Each row was made from one walk, in order. Every step used is in the known rows, and no mark comes twice. Write each row's walk.
Known rows
C-X-T-J-H: [1.89 -1.15 -1.38 7.01 0.89 -3.11 -1.20 -1.94 3.66 -0.21 -0.53 4.13 1.31 1.49 1.77 3.61 -5.86 -5.03 1.44 4.52 -1.18 3.60 -0.14]
T-J-H-N: [0.40 0.21 0.92 2.93 -1.85 1.97 -0.08 4.16 -1.39 -1.94 1.59 -2.47 -4.28 2.00 0.84 -3.99 3.87 -2.15 -1.13 -5.06 2.45 -0.55 2.51]
H-N-A-C-X: [-0.99 0.89 -0.44 -1.70 2.80 0.93 1.08 -2.09 3.72 1.96 0.07 -1.76 0.13 0.90 3.90 -4.66 -0.28 3.01 -1.29 1.68 2.58 -1.01 -1.22]
J-H: [-0.26 1.31 0.82 0.60 -2.96 2.37 -5.26 5.15 0.11 -2.83 -1.91 0.68 0.93 -0.18 4.07 4.04 5.47 -0.77 -3.64 -4.29 1.67 -3.24 4.85]
N-A-T: [-2.52 0.69 -1.01 0.69 3.47 -1.04 0.44 1.88 0.62 -1.27 -2.89 -2.63 4.05 -1.82 -1.10 0.41 0.34 2.19 -0.65 -1.08 -2.22 0.06 -4.16]
C-T-J-H: [-1.26 0.16 3.19 1.63 -3.01 -2.92 1.20 2.77 -4.80 1.20 0.05 0.62 -4.64 4.40 -3.23 4.09 -1.34 -2.43 -2.29 0.72 -1.71 3.48 0.51]
A-N-H: [-2.60 1.97 -2.76 -2.38 -1.68 0.79 4.91 0.83 0.93 -2.19 -3.87 1.76 4.53 0.84 6.67 2.59 4.31 1.59 3.45 4.46 -0.64 -3.80 4.66]
H-N: [-0.63 3.23 0.03 -1.18 -3.07 2.65 1.58 1.19 3.44 1.19 2.34 0.00 -0.12 4.45 4.00 -3.16 2.25 2.15 -0.13 0.02 1.97 -0.99 3.92]
X-T-J-H-N: [-0.35 -2.23 0.01 3.26 -2.01 -0.31 0.79 1.64 0.90 -1.02 2.38 -3.77 0.30 1.15 -3.89 1.56 -0.75 -1.00 2.23 -2.36 -0.37 5.17 1.51]
N-A-C-X: [-1.28 -1.28 -1.85 1.04 5.99 -2.54 -1.83 -2.82 1.60 -0.01 -3.26 -0.05 3.08 -3.93 2.84 0.72 -1.02 1.30 -1.13 4.38 -1.43 -0.36 -5.53]
X-C-J-H-N-A-T: [4.34 -0.34 -2.89 -5.18 -0.46 2.06 -0.59 1.01 -2.78 -0.83 1.58 -1.46 -1.36 -4.86 -5.33 -0.01 0.46 1.40 0.71 -4.59 2.38 -2.02 -0.51]
A-N: [-1.38 5.40 -0.86 -4.25 -0.79 -0.32 3.11 -1.42 3.72 -1.16 -2.36 3.93 1.97 -0.66 6.17 4.60 3.41 1.99 3.04 6.34 -0.96 -1.70 3.45]
C-X-T-J-H-N-A: [2.10 -2.05 -1.43 6.57 2.20 -2.51 0.12 -2.26 4.45 0.56 0.20 1.01 0.72 1.71 1.51 0.16 -6.09 -4.13 1.10 3.16 0.78 3.28 -1.06]
H-N-A-T: [-1.86 2.18 0.10 -1.95 0.99 2.08 2.63 1.41 3.16 1.18 0.33 -3.62 0.81 2.45 1.15 -4.96 0.83 3.69 -0.73 -2.02 1.88 -0.73 -0.31]
H-N-A-C-X-T-J: [-0.64 -0.81 -0.46 -0.36 3.29 0.18 2.38 -2.62 3.29 1.89 1.16 -3.68 -0.53 0.67 0.88 -5.13 -1.90 2.35 0.24 1.30 1.98 1.79 -2.33]
N-A-C-X-T-J-H: [-0.89 -3.11 -1.24 2.06 6.20 -2.56 -1.93 -2.18 0.56 -0.74 -2.90 -2.59 1.92 -4.54 0.20 0.64 -1.71 0.45 -1.12 1.89 -0.47 1.40 -5.56]
C-T-X: [-2.62 0.14 3.91 1.83 -3.05 -5.37 -0.45 -4.15 -2.84 2.90 -0.47 6.40 0.34 4.44 0.49 4.77 -3.12 -1.81 0.43 5.61 -5.30 0.79 1.09]
N-A-T-J-C: [-2.99 -0.35 1.21 1.19 4.92 0.53 2.39 2.63 -1.41 -1.33 -2.68 -4.58 1.61 -2.23 -3.55 -2.38 0.47 0.75 -0.43 -1.02 -1.72 1.06 -6.24]
H-N-A-T-J: [-1.53 1.55 0.23 -0.61 1.37 1.74 3.55 1.49 2.16 0.79 0.94 -4.47 -0.67 2.52 -0.01 -6.55 0.46 2.61 -0.16 -2.55 1.89 0.07 -1.37]
C-T: [-1.95 1.92 2.18 -0.38 -3.68 -3.57 1.49 0.91 -1.99 2.44 -0.24 3.29 -0.56 4.94 -1.19 6.66 -2.57 -0.23 -1.32 4.83 -3.62 3.40 0.88]
A-T-J: [-3.41 2.95 1.06 0.18 0.69 -0.28 1.40 3.58 -2.16 -1.78 -1.88 2.77 0.02 1.28 -2.43 1.28 0.35 1.08 1.11 0.16 -4.64 2.30 -1.83]
H-N-A: [-0.26 1.17 -1.01 0.05 -0.04 1.87 2.32 0.50 3.61 1.12 1.90 -4.66 0.56 2.35 2.63 -5.65 1.70 2.07 -0.74 -1.78 3.12 -1.30 0.71]
X-C-T: [1.87 3.54 -0.21 -2.61 -4.02 0.56 0.44 -1.00 -3.07 3.20 -0.33 2.87 0.15 -1.85 -5.02 5.20 -3.35 0.72 2.73 2.84 -3.61 2.54 -1.71]
A-H: [-0.05 -0.25 -3.32 -3.27 -5.11 2.57 -2.42 4.37 -0.04 0.58 -2.20 -1.24 -0.18 -0.70 4.74 5.58 6.12 1.05 -4.24 2.59 -5.10 2.46 0.97]

Write each row's walk
[-1.60 0.49 4.47 0.67 2.10 3.32 1.09 -0.24 2.36 1.19 -2.37 3.38 2.78 0.20 0.69 3.39 -2.55 -2.51 -0.32 8.00 -1.27 1.92 -1.36]
J-C-X-T
[-4.42 0.63 8.66 -2.03 -0.53 1.93 1.67 -1.01 -3.56 2.77 -2.37 3.77 0.20 1.89 -1.20 2.77 -0.17 -1.65 -1.48 6.78 -2.93 0.06 -0.80]
J-C-T-X
[-3.12 2.86 2.45 -1.48 0.01 2.08 0.20 5.41 -2.04 -1.84 -2.03 1.03 -1.60 1.72 -1.66 -0.37 1.60 1.50 -1.00 -3.64 -1.28 0.58 0.07]
A-T-J-H-N
[5.28 -0.13 -3.22 -4.55 -2.42 2.46 -1.17 0.77 -2.38 -0.89 2.75 0.05 -1.90 -3.93 -3.52 0.58 1.07 0.29 0.97 -3.64 2.61 -2.05 1.85]
X-C-J-H-N
[1.92 -0.93 -1.03 5.92 0.66 -2.04 -0.26 -2.09 4.42 0.49 0.46 3.23 0.33 2.55 2.23 1.35 -5.82 -4.13 1.34 3.86 0.30 3.38 0.61]
C-X-T-J-H-N
[2.37 -1.76 -1.11 1.46 -1.02 -2.45 -2.87 -7.46 -2.58 -0.52 1.73 6.93 2.28 -3.32 0.30 -0.58 -0.41 -2.31 4.57 1.62 -3.57 -4.14 0.74]
T-X-C-J
[2.50 -1.96 -0.39 1.03 -1.23 -1.70 -4.40 -6.19 -3.08 -0.98 0.88 6.24 1.63 -3.81 0.64 -0.03 0.67 -2.68 3.12 -0.46 -2.31 -5.22 1.66]
T-X-C-J-H
[1.79 -4.45 -0.96 -2.48 1.02 -1.98 -1.27 1.21 -1.90 -3.28 2.75 -0.57 -2.62 0.79 -0.14 -1.24 2.92 -0.33 -3.36 -5.02 4.08 -4.56 3.64]
C-J-H-N-A-T-X
[1.70 -0.90 -2.05 7.44 1.09 -3.75 0.22 -3.01 4.04 0.36 0.31 4.83 1.90 2.03 1.55 3.16 -6.86 -4.84 2.93 6.63 -2.51 4.51 -1.03]
C-X-T-J
[-1.08 -3.49 -0.04 1.76 0.80 -0.73 0.50 0.24 0.32 -0.91 1.26 -5.27 0.45 -1.18 -4.66 0.85 -0.68 0.61 1.62 -1.98 -0.28 5.29 -1.02]
X-T-J-H-N-A-C
[-0.05 -3.22 -0.42 3.78 -0.50 -0.64 1.15 1.39 1.16 -1.00 2.19 -5.96 0.69 -0.05 -4.58 0.40 -0.90 -0.99 1.94 -3.04 0.25 5.21 -0.01]
X-T-J-H-N-A
[-1.36 -2.53 -0.73 -6.53 2.19 -1.35 -3.98 0.36 -3.17 -3.10 -0.48 3.08 -1.40 -3.19 1.15 5.05 4.11 3.09 -3.35 1.63 -0.16 -1.71 0.91]
A-C-J-H
[5.08 -0.37 -3.62 -3.36 -2.27 1.53 -2.09 0.88 -3.05 -1.62 2.03 0.93 -0.96 -4.92 -4.06 2.82 1.19 -0.36 1.24 -3.06 1.02 -2.01 1.14]
X-C-J-H
[-0.54 -2.08 -0.63 0.06 3.99 -1.78 -1.78 -1.23 -1.97 -1.65 -2.33 -1.32 2.85 -4.39 -2.56 -1.12 0.06 0.63 0.10 -3.28 -1.15 -2.76 -3.74]
N-A-T-X-C-J-H
[-1.63 1.38 2.00 -0.71 3.10 2.95 4.02 0.77 2.40 1.70 -0.32 -3.23 -1.16 2.35 0.39 -6.93 -1.13 1.47 -1.10 -0.16 2.83 -0.19 -2.34]
H-N-A-T-J-C-X
[-1.55 0.53 2.27 2.25 -2.71 -4.19 3.20 0.96 -4.12 1.74 0.88 1.53 -3.81 5.03 -3.64 3.63 -3.01 -2.16 -0.07 3.62 -3.58 4.93 -0.93]
C-T-J
[0.75 1.07 0.26 2.47 -1.78 -0.69 -3.73 -7.23 -1.36 0.86 -0.35 7.28 3.97 -3.39 2.04 -0.24 -0.18 -1.92 5.23 2.12 -4.91 -3.78 0.31]
T-X-C
[0.18 -0.06 -0.43 -2.76 1.69 0.82 2.47 -1.95 1.06 1.22 1.59 -2.27 0.09 0.21 -0.94 -6.27 -0.60 2.82 0.91 -2.37 1.92 -2.06 -0.83]
H-N-A-T-X-C-J
[2.02 -3.67 -1.91 -3.48 0.75 -0.94 -0.36 3.69 -1.35 -3.51 2.88 -2.31 -3.06 0.95 -0.83 -0.27 3.03 0.49 -4.34 -5.28 5.01 -3.26 3.58]
C-J-H-N-A-T
[2.58 -1.63 0.03 -0.04 -1.58 -0.58 -3.46 -6.31 -2.31 -0.03 1.82 5.37 0.65 -2.74 0.93 -2.23 0.64 -1.91 3.14 -1.23 -0.93 -5.44 2.37]
T-X-C-J-H-N
[-1.83 0.92 -0.16 -2.86 1.85 1.65 1.28 -0.75 2.69 1.47 0.51 -3.67 0.31 0.57 2.58 -4.93 1.83 4.43 -1.11 -0.12 2.20 -0.94 -0.85]
H-N-A-C
[2.54 1.58 0.52 -1.72 -2.41 1.34 1.59 -0.16 -4.22 3.07 0.52 -2.10 -3.05 -2.18 -6.72 -0.02 -3.08 -0.08 1.60 -1.69 -0.35 2.29 -2.88]
X-C-T-J-H-N-A
[-1.01 1.34 1.59 -2.06 -0.75 3.69 -2.64 5.02 1.21 -1.20 -1.76 -3.70 -0.16 0.76 2.61 -1.56 4.40 1.90 -4.31 -6.99 4.58 -3.40 3.14]
J-H-N-A-T
[0.37 -0.94 0.50 3.61 -0.46 1.50 0.19 3.81 -1.30 -1.90 1.30 -4.54 -3.96 0.97 0.10 -5.08 3.54 -1.97 -1.41 -5.82 3.14 -0.70 0.79]
T-J-H-N-A
[0.24 -0.86 0.62 2.81 1.74 0.83 -0.77 1.78 -1.05 -1.23 -0.15 -2.25 -4.45 0.10 1.48 -4.45 1.65 -1.80 -1.78 -2.98 2.73 -0.47 -0.72]
T-J-H-N-A-C-X
[2.39 2.66 0.96 -2.49 -3.97 1.75 1.17 0.17 -4.38 3.00 0.72 -0.08 -3.42 -1.21 -6.13 1.11 -2.73 -0.15 2.06 -0.78 -0.95 2.41 -1.31]
X-C-T-J-H-N
[1.51 -0.08 -2.17 5.64 0.68 -3.36 -0.98 -3.14 5.47 0.62 -0.64 5.96 4.10 1.83 3.13 5.52 -6.58 -3.41 2.18 7.47 -2.51 3.53 0.14]
C-X-T
[-1.07 -0.29 -0.58 -1.51 2.76 0.45 1.42 -2.67 4.29 2.09 0.45 -2.84 1.11 0.67 2.16 -3.42 -1.65 3.18 -0.20 2.01 2.10 1.09 -1.59]
H-N-A-C-X-T
[4.82 -0.02 -4.53 -2.74 -1.95 0.30 0.06 -0.88 -2.52 -0.88 3.08 1.94 -0.17 -4.27 -4.42 2.31 -0.40 -0.18 3.14 0.08 -0.95 -0.59 -0.30]
X-C-J
[0.06 0.62 0.87 -0.76 -1.53 3.66 -2.83 4.45 1.89 -1.00 -0.60 -4.33 -0.31 0.71 3.80 -2.09 4.96 0.85 -4.24 -6.70 5.54 -3.79 3.84]
J-H-N-A
[-1.60 -0.52 3.41 -2.51 -0.13 1.35 -3.63 0.61 -0.63 0.49 -1.91 -1.92 -1.16 0.41 3.06 -1.25 3.04 1.66 -4.39 -4.19 3.61 -3.71 2.55]
J-H-N-A-C-T-X
